Each row was made from one walk, in order. Every step used is in the known rows, and no mark comes twice. Write each row's walk.
In the rows, 128 means zero.
Known rows:
turadup-zana-tebomi-sefuni-zugusug-bedo: [109 147 130  56 197 147 195 111 148 109 198  99 185 154 194 134 173 159
 146 115  92 129 129 134 108 142 122 146  26 139 148 120 116 187 140 110
  87  68 114]
zugusug-bedo: [136 113 107  82 149 152 143 103 127 113 170 112  95 174 158 147 144 146
 142 115 160 155 105 120 171 137 141 128 110 131 122 145 109 149 136 112
 104  99 130]
bedo-zugusug-sefuni: [126 138  90 156 152 143 125 101 145 116 176 110 113 118 221  99 172  92
 130  92 154 115 119 127 117  94 128 126  95 177 120 131 151 139 166 132
 101  89  90]
zugusug-sefuni-tebomi-zana: [129 117  93 178 188 145 165 123 135 129 150 144  36 172 190 102 111  93
 145 128 108 147 130  82 180 137 196 135 115 164 116 159 142 139 154 143
  75 110  80]
batak-pime-vudes-bedu-dopi: [153 146 102 133 172  99 131 111 172 148 124 140 131 131  87 145 106 139
 109 130 147  85 173 135 135 158 121 149 139 104  99 115 160 121 109  94
 100 127 122]
raboni-sefuni-tebomi-zana-turadup: [100 126  93 146 156 147 143 127 116 103 165 120  41 114 171  88 125 120
 132 148 108 170 130  82 120 151 222 177 137 156 136 150 158  99 139 148
 102  88 124]
bedo-zugusug-sefuni-bedu: [120 138  68 155 151 151 121 113 157 129 199 146 109 107 218 109 187  81
 124  59 152 119 118 146 113 102 104 117 137 164 148 137 155 144 135 144
 107  75  90]
zana-tebomi-sefuni: [119 158 131 105 163 100 213 120 134  82 167  97 166 103 199 127 139  97
 117  83 130 127 101 119  91 155 156 164  71 141 149 133 152 129 147 162
  63 142 103]
raboni-sefuni: [125 141 130 129 138 141 141 108 134 121 166 117 114  97 170 122 156 123
 104 126 128 151 116 127 100 115 195 142 105 134 135 134 142 117 141 141
 102 124 117]
nosada-dopi: [128 122 127 147 122 110 134 174 127 122 155 104 106 115 155 127 139 134
 125 101 171 156 118 139 158 151 154 145 123 119 113 142 120 116 148 150
  92 136 135]
tebomi-zana-turadup: [103 111  85 101 146 131 130 112 125 102 175  78  63 149 136 118 132 128
 154 151 151 152 110  74 136 134 175 166 131 161 122 170 132 120 159 147
 104 100 116]
dopi-bedu: [110 128 120 136 143 121 131 130 135 140 140  87 124 127 115 143 146 117
 143 122 117 115 137 125 128 107 169 129 142 102  88 157 129 163 112 122
 105 148 124]
fego-vudes-bedu-dopi: [150 144  70  96 173 105  98 114 147 125 138 144 161 137 108 142 111 148
 129 152 175  54 128 152 149 137 142 153 121  90  70 158 161 107 146 125
  88  99 117]
bedu-dopi-nosada: [136 153 128  86 118 136 138 138 116 153 119 146 146 111 107 146 147 121
 140 110 135 136 107 112 117 152 183 112 124 104 144 168 149  79 158 136
  76  97 133]
sefuni-tebomi-zana-turadup: [ 99 119  75 137 159 141 156 140 119 102 161 109  47 153 133 109 110 120
 160 141 129 160 127  65 146 149 199 173 143 149 130 164 142 118 141 143
 100  94 126]
sodud-sefuni-zugusug-bedo: [145 138  94  74 138 157 101 107 136 107 208 137 117 151 149 120 208 140
 149 168 111 184  96 140 181 107 116 100  93 163 109 136 102 131 140 106
 132  62 127]
vudes-fego: [108 130 120 116 144 119 135 147 125  93 124 112 126 115 146 126 109 111
 145 136 120 100 111 115 117 116 176 143 121 136 173 130 115 159 156 115
  95 129 172]
batak-pime-vudes: [125 134 126 148 134 114 168 106 194 164 141  93 121 138 108 134 128 133
 111  98 147 135 154 112 100 131 126 166 122 140 124 132 137 160 120  92
 115 137 106]
zugusug-sefuni-bedu-dopi-bara: [135 146 101 152 148 135 103 144 150 175 152 161 135 207 165 137 147  74
 151  97 122 134 137 141 117 134 173  68 164 122 143 178 155 121 118 144
  87 121  67]
bedu-dopi: [149 147 107  95 157 108 125 138 128 106 134 144 126 160 130 134 132 120
 142 124 153 134 108 125 109 140 182 112 117 116 131 141 142 113 152 138
  79 111 120]
fego-vudes-bedu: [123 128  77 124 160 131 126  95 156 135 163 101 157 112 116 151 114 154
 120 147 170  60 131 138 167 111 130 180 116 104  68 164 146 134 140 121
 105 116 116]
fego-fata: [153 138 109  93 134 138 159 100 144 111 139 133 121 149 159 159 136 147
 121 115 181 123  98  95 135 112 165 132 106 121 149 143 121 151 178 115
 112  98 104]
bedo-zugusug: [121 137  91 141 133 137 142 123 142  94 171 115 126 103 162 124 156 113
 131  97 165 117 123 124  92  99 142 146 115 155 119 138 152 134 162 118
 110  95 126]
vudes-bedu-sefuni: [128 127  96 141 175 138 149  94 100 111 146  82 119 127 160 163 121 130
 116 135 143  85 117 108 199 136 156 144 119 100 117 130 137 111 139 127
 136  88 133]
nosada-dopi-bedu-sefuni-sodud: [140 135 133 170 127  98 103 198 114 175 129  40 115 121 181 132 134  99
 133 109 128  95 159 125 172 168 166 135 157 106  85 113 143 158 147 121
 110 113 142]
fata-fego-vudes-bedu-sefuni-zugusug: [127 120  52 146 193 141 106 106 146 119 137 125 160 127 179 160 145 142
 126 163  92  38 168 168 193 124 130 162 105 110  98 151 145 153 169  88
 151   5 153]
pime-vudes: [116 130 130 132 145 107 150  94 173 142 146 107 113 164 120 156 134 141
 114 121 175 124 140 106 118 112 149 144 109 135 120 144 133 161 147 117
 107 122 111]
bedu-sefuni: [128 131 114 136 151 127 155 109 114 120 138  75 112 155 177 147 139 115
 130 106 145 132  97  98 147 137 170 131 107 125 137 141 127 130 155 133
 137  85 119]
bedu-dopi-bara: [136 144 126 139 130 123 123 154 136 140 125 131 149 200 113 153 118 108
 159 132 137 130 142 123 106 133 210  96 143 111 116 183 151 115 146 117
  91 143 103]
zana-tebomi-sefuni-zugusug-bedo: [134 150 116  57 192 124 195 110 135  70 177 139 171 127 200 130 175 131
 119  97 118 132 114 149 148 159 111 141  65 156 150 117 134 159 147 124
  92  68 116]
dopi-bedu-sefuni: [116 127 116 153 150 114 134 119 111 143 122  56 115 152 156 146 143 112
 141 109 117 113 126 111 151 134 170 124 140  98  95 148 134 154 125 122
 143 106 126]
tebomi-zana: [129 109 106 128 151 136 153 116 136 108 161 117  60 158 136 134 119 123
 137 143 140 147 119  86 149 127 190 144 119 155 108 172 136 139 170 137
  91 120 107]
bara-dopi: [119 144 116 132 157 143 126 107 144 106 130 128 108 159 155 154 144 126
 126 153 158 153 136 124 122 125 164 113 121 124 114 133 139 148 136 154
 142 139 101]
bara-dopi-bedu-sefuni: [114 141 118 169 166 123 107 104 119 131  95  80 102 172 174 157 148 114
 134 140 126 128 153 123 147 150 166  98 148  95  84 130 145 164 115 140
 188 115 111]
sodud-sefuni-bedu: [125 144  89 119 106 142 113 124 145 135 217 131 109 114 142 129 189  96
 134 121 124 185  87 127 116 109 143 113 138 134 133 156 124 105 114 157
 113 119 112]
turadup-zana-tebomi: [ 97 137 131 135 139 144 197 110 169 125 184  51 146 164 149 150 135 121
 159 105 115 112 119  85  72 105 180 169  36 112 134 143 109 167 135 125
  58 150  94]
raboni-sefuni-bedu: [119 139 110 127 133 151 137 122 145 135 185 153 112  90 167 132 173 111
  95  94 124 157 117 146  92 122 172 130 144 121 161 140 146 122 114 155
 112 110 119]

Write each row's walk:
[105 149 134 124 115 170 139 105 131 145 113 125 127 109 140 164 159 126
 121 138 139 159 133 109 126 138 166 114 125 113 130 158 144 115 142 148
 138 124 114]  bara-dopi-nosada
[125 128 107 155 158 124 160  92 181 156 146 100 130 108  94 150 112 146
  99 127 141  88 172 123 153 127 111 177 133 117  97 123 144 146 101  88
 117 141 121]  batak-pime-vudes-bedu
[ 94 166 139  95 188 126 206 131 156 115 189  89 209 111 176 130 171 133
 140 120  80 110 133 126  62 116 151 157  26 137 154 124 132 172 152 131
  78  99 103]  turadup-zana-tebomi-sefuni-zugusug
[142 173 103  82 174  86 179 146 136  89 166 171 166 117 186 129 147  83
 117  55 129 129 101 151  70 190 148 125 118 116 177 130 172 106 124 178
  56 108 103]  zana-tebomi-sefuni-bedu-dopi
[102 125  50 177 170 147 126 116 126  99 179 116  39 137 222  66 141  89
 160 113 135 132 133  84 138 133 160 162 129 197 119 145 165 118 160 138
 101  53  98]  bedo-zugusug-sefuni-tebomi-zana-turadup
[114 158 111 106 158 111 210 129 145  97 187 133 165  90 195 136 153  88
 106  49 125 131 104 140  86 160 136 154 111 126 175 141 154 131 120 174
  73 128 101]  zana-tebomi-sefuni-bedu
[117 115  79 137 137 134 114 118 170 134 152 118 130 149 171 139 130 124
 146 129 124 101 143 150 107 116 162 169 101 125 104 178 136 162 167 110
  91  92 132]  fata-fego-vudes
[125 110  57 162 170 139 110  91 135 129 139  96 130 142 198 160 110 130
 129 142 116  49 149 146 181 142 150 174 110  98  92 160 147 134 162 105
 131  48 152]  fata-fego-vudes-bedu-sefuni
[134 142 121 142 147 122 122 148 122 166 131  40 132 144 159 146 137  91
 139 127 105  76 149  99 137 131 181 126 147 116  95 121 150 180 144 105
 119 100 124]  dopi-bedu-sefuni-sodud
[142 166  98  64 183  96 135 160 114 121 161 183 154 112 165 129 154 111
 118  84 138 147 105 166  86 179 147 102 155 116 166 139 170 106 135 174
  88  89 124]  tebomi-sefuni-bedu-dopi
[122 139 104 167 177 144 165 127 138 135 148 132  92 151 191 110 133  97
 141 104 118 138 120 108 157 123 177 128 106 138 137 135 131 141 126 141
  83 117  93]  zugusug-sefuni-tebomi
[117 120 133 169 122  98 112 185 122 146 140  85 109 108 136 122 145 130
 135 102 141 133 144 149 166 147 154 134 154  93  71 148 126 144 116 139
  99 157 141]  nosada-dopi-bedu
[117 133  90 130 162 147 136 108 151 152 185 135 105 137 188 129 172  93
 125  85 136 139 108 135 142 114 132 108 133 138 154 148 126 146 119 160
  94 111  83]  zugusug-sefuni-bedu
[134 162  82 121 124 155 110 127 137 166 158 184 134  86 187 112 194  78
 130  51 137 120 114 147 102 142 118  88 149 138 160 154 179  83 148 145
  87  40 104]  bedo-zugusug-sefuni-bedu-dopi-nosada
[123 116  47 197 184 147 136 122 132 126 124 127 115 144 196 152  88 123
 137 130  93  55 162 144 194 159 173 183 123  83  97 153 157 132 143  99
 130  39 159]  fata-fego-vudes-bedu-sefuni-tebomi
[ 89 155 123 105 165 132 207 129 157 136 207  90 177 118 188 144 154 112
 133  65 100 128 116 125  44 143 146 160  72 109 172 140 138 161 114 163
  68 127  99]  turadup-zana-tebomi-sefuni-bedu
[143 125  99  86 183 148 143 100 116 106 148 118 115 182 181 149 175 151
 134 124 133 140 111 126 206 142 124 110 100 139 140 128 111 157 154  95
 164   7 138]  bedu-sefuni-zugusug-bedo
[120 138 112 139 176 119 131 130 124 134 122  92 142 137 138 143 177 125
 137 130  90 102 144 131 166 115 151 109 134 111 102 139 131 170 132 104
 165  61 130]  dopi-bedu-sefuni-zugusug
[138 153  77 176 136 140  92 145 153 155 165 172 141 176 193 117 163  66
 150  72 140 112 153 156  92 124 147  76 168 147 133 164 182 118 136 128
 102  86  74]  bedo-zugusug-sefuni-bedu-dopi-bara
[103 118  74 150 183 142 139 117 123 120 167 105  33 168 191  85 126  98
 161 139 118 154 121  69 172 145 185 155 124 171 128 158 138 121 143 153
  85  91  88]  zugusug-sefuni-tebomi-zana-turadup
[130 155 104 106 133 139 112 129 146 113 195 131 140 114 129 117 209 118
 142 175 102 167 104 129 134  82 146 110  92 161 113 140 116 117 151 125
 126  91 116]  sodud-sefuni-zugusug
[108 133  69 138 127 141 116 134 116 105 197  99  36 141 146  85 143 101
 170 172 107 199 101  65 142 140 194 158 130 168 108 166 135  84 140 150
 109  99 119]  sodud-sefuni-tebomi-zana-turadup
[124 114  98 200 176 123 158 142 109 135 107 103  39 173 152 129  97 103
 149 116  84 123 146  78 181 165 215 138 161 109  82 161 153 151 131 118
 137  86 127]  dopi-bedu-sefuni-tebomi-zana
[133 154 120 157 162 132  93 130 131 158 103  65 118 166 178 157 138  90
 131 157 115  94 177 112 130 147 176 103 154 113  83 102 161 190 136 126
 161 112 108]  bara-dopi-bedu-sefuni-sodud
[121 127 118 217 145  99 138 201 100 149 104  89  86 132 174 122 118 114
 139  77 117 134 146 129 198 187 179 138 167  74  91 131 138 130 109 131
 138 104 154]  nosada-dopi-bedu-sefuni-tebomi
[126 116  96 164 165 143 177 146 134 109 143 150  47 159 131 127  96 114
 146 131 118 150 134  79 155 141 214 153 134 140 115 166 145 135 148 132
  88 115 117]  sefuni-tebomi-zana
[134 131  92 166 132 141 140 137 131 112 184 143  39 147 145 101 126  95
 155 163  94 190 106  74 153 133 209 139 120 160  96 166 140 100 150 141
  97 121 110]  sodud-sefuni-tebomi-zana
[ 90 155 144 107 166 123 208 117 143 122 190  53 180 128 193 134 138 122
 143  97 104 122 113 104  51 137 168 171  33 125 147 136 135 157 143 149
  60 142  98]  turadup-zana-tebomi-sefuni
[114 147 107  88 167 120 163 141 124 126 184 146 148  87 174 137 160 117
 107  82 135 153 107 151 103 150 135 131 150 127 168 147 156 131 126 170
 107 106 123]  tebomi-sefuni-bedu
[ 96 116  77 173 167 123 136 139  95 127 121  60  43 164 155 113 112 111
 168 127  96 129 142  66 178 170 199 160 172 117  97 162 151 135 120 130
 147  68 133]  dopi-bedu-sefuni-tebomi-zana-turadup
[109 167 149  93 163 128 197 144 156 148 198  38 199 119 195 135 132 100
 143 118  94  84 140  93  36 133 179 176  41 143 149 107 148 182 162 131
  31 140  96]  turadup-zana-tebomi-sefuni-sodud
[134 141 112  41 199 133 150 121 114 102 174 154 155 123 180 128 179 161
 121 131 125 154 117 163 167 150 109 117 103 156 139 127 134 157 151 118
 125  47 138]  tebomi-sefuni-zugusug-bedo
[127 131 123 167 153  97 109 186 115 142 120  89 126 114 158 127 176 134
 128 111 114 118 151 159 198 152 137 114 144 101  92 130 126 148 136 118
 161  70 149]  nosada-dopi-bedu-sefuni-zugusug
[128 180 124  74 133 116 196 144 123 132 146 169 187  68 166 141 161  84
 113  39 111 132  98 139  77 201 149 126 126 102 190 157 180  73 130 175
  53  94 116]  zana-tebomi-sefuni-bedu-dopi-nosada
[127 153 100 155 123 142 140 142 130 121 181 129  96 126 144 111 151  98
 150 140 105 182  99 103 132 119 189 132 112 135 115 145 133 100 124 137
 101 127 121]  sodud-sefuni-tebomi
[143 140 128 123 128 107 156 108 190 136  88 130 126 135 141 135  91 143
 110 111 149  79 145  99  98 135 128 163 130 140 190 106 122 193 165  57
 128 108 148]  batak-pime-vudes-fego-fata
[111 135 134 147 136  98 151 135 185 140 108 103 126 121 121 120  93 120
 122 115 119  95 154 114  88 133 131 169 133 146 171 112 126 180 131  74
 113 139 163]  batak-pime-vudes-fego
[146 154  62 131 165 128  92 129 147 124 176 185 115 133 206 102 181  76
 131  63 158 116 116 162  94 131 118  88 143 150 145 127 171 116 144 148
  87  59  95]  bedo-zugusug-sefuni-bedu-dopi
[ 92 128  76 189 185 130 106 122 102 113  94  84  29 191 176 124 115 112
 160 160 104 148 166  79 173 188 194 135 180 113  87 146 161 146 115 149
 188  80 118]  bara-dopi-bedu-sefuni-tebomi-zana-turadup
[116 124 109 139 167 118 144  80 159 135 151 114 126 134 101 172 117 152
 101 148 169  75 159 116 167 111 136 156 124 110  94 137 142 146 129 114
 109 121 124]  pime-vudes-bedu
[101 177 134  73 138 138 193 142 136 170 169 126 201  95 162 148 161 108
 142  56  86 127 113 124  38 185 162 132  87  84 189 158 160 100 127 163
  49  95 113]  turadup-zana-tebomi-sefuni-bedu-dopi-nosada
[133 153 107  83 111 146 137 149 129 167 138 180 141 101 104 158 165 111
 131  76 134 142 107 131 111 159 161  98 165  88 171 175 153  81 128 149
  85  83 133]  sefuni-bedu-dopi-nosada
[107 140 119 152 156 129 102 118 141 128 113 108 112 151 137 153 148 122
 137 155 127 132 165 137 126 122 165 106 152  98  69 139 140 173 104 142
 150 159 105]  bara-dopi-bedu
[121 127  98 216 191 131 132 127 116 121  81 124  29 198 173 142  99 104
 143 150  95 143 176  92 181 179 210 114 168 106  68 143 164 161 122 137
 179  99 109]  bara-dopi-bedu-sefuni-tebomi-zana
[112 148 109 203 180 132 132 133 115 128  78 109  86 176 174 151 122 106
 140 129 105 133 163 118 158 167 186 106 162  77  91 122 156 161  99 137
 184 109 121]  bara-dopi-bedu-sefuni-tebomi
[135 171 135  93 158 107 201 146 144 108 173  82 183  91 197 130 130  74
 117 104 117  90 128 107  79 149 168 169  79 161 149 106 166 154 166 146
  38 143  96]  zana-tebomi-sefuni-sodud
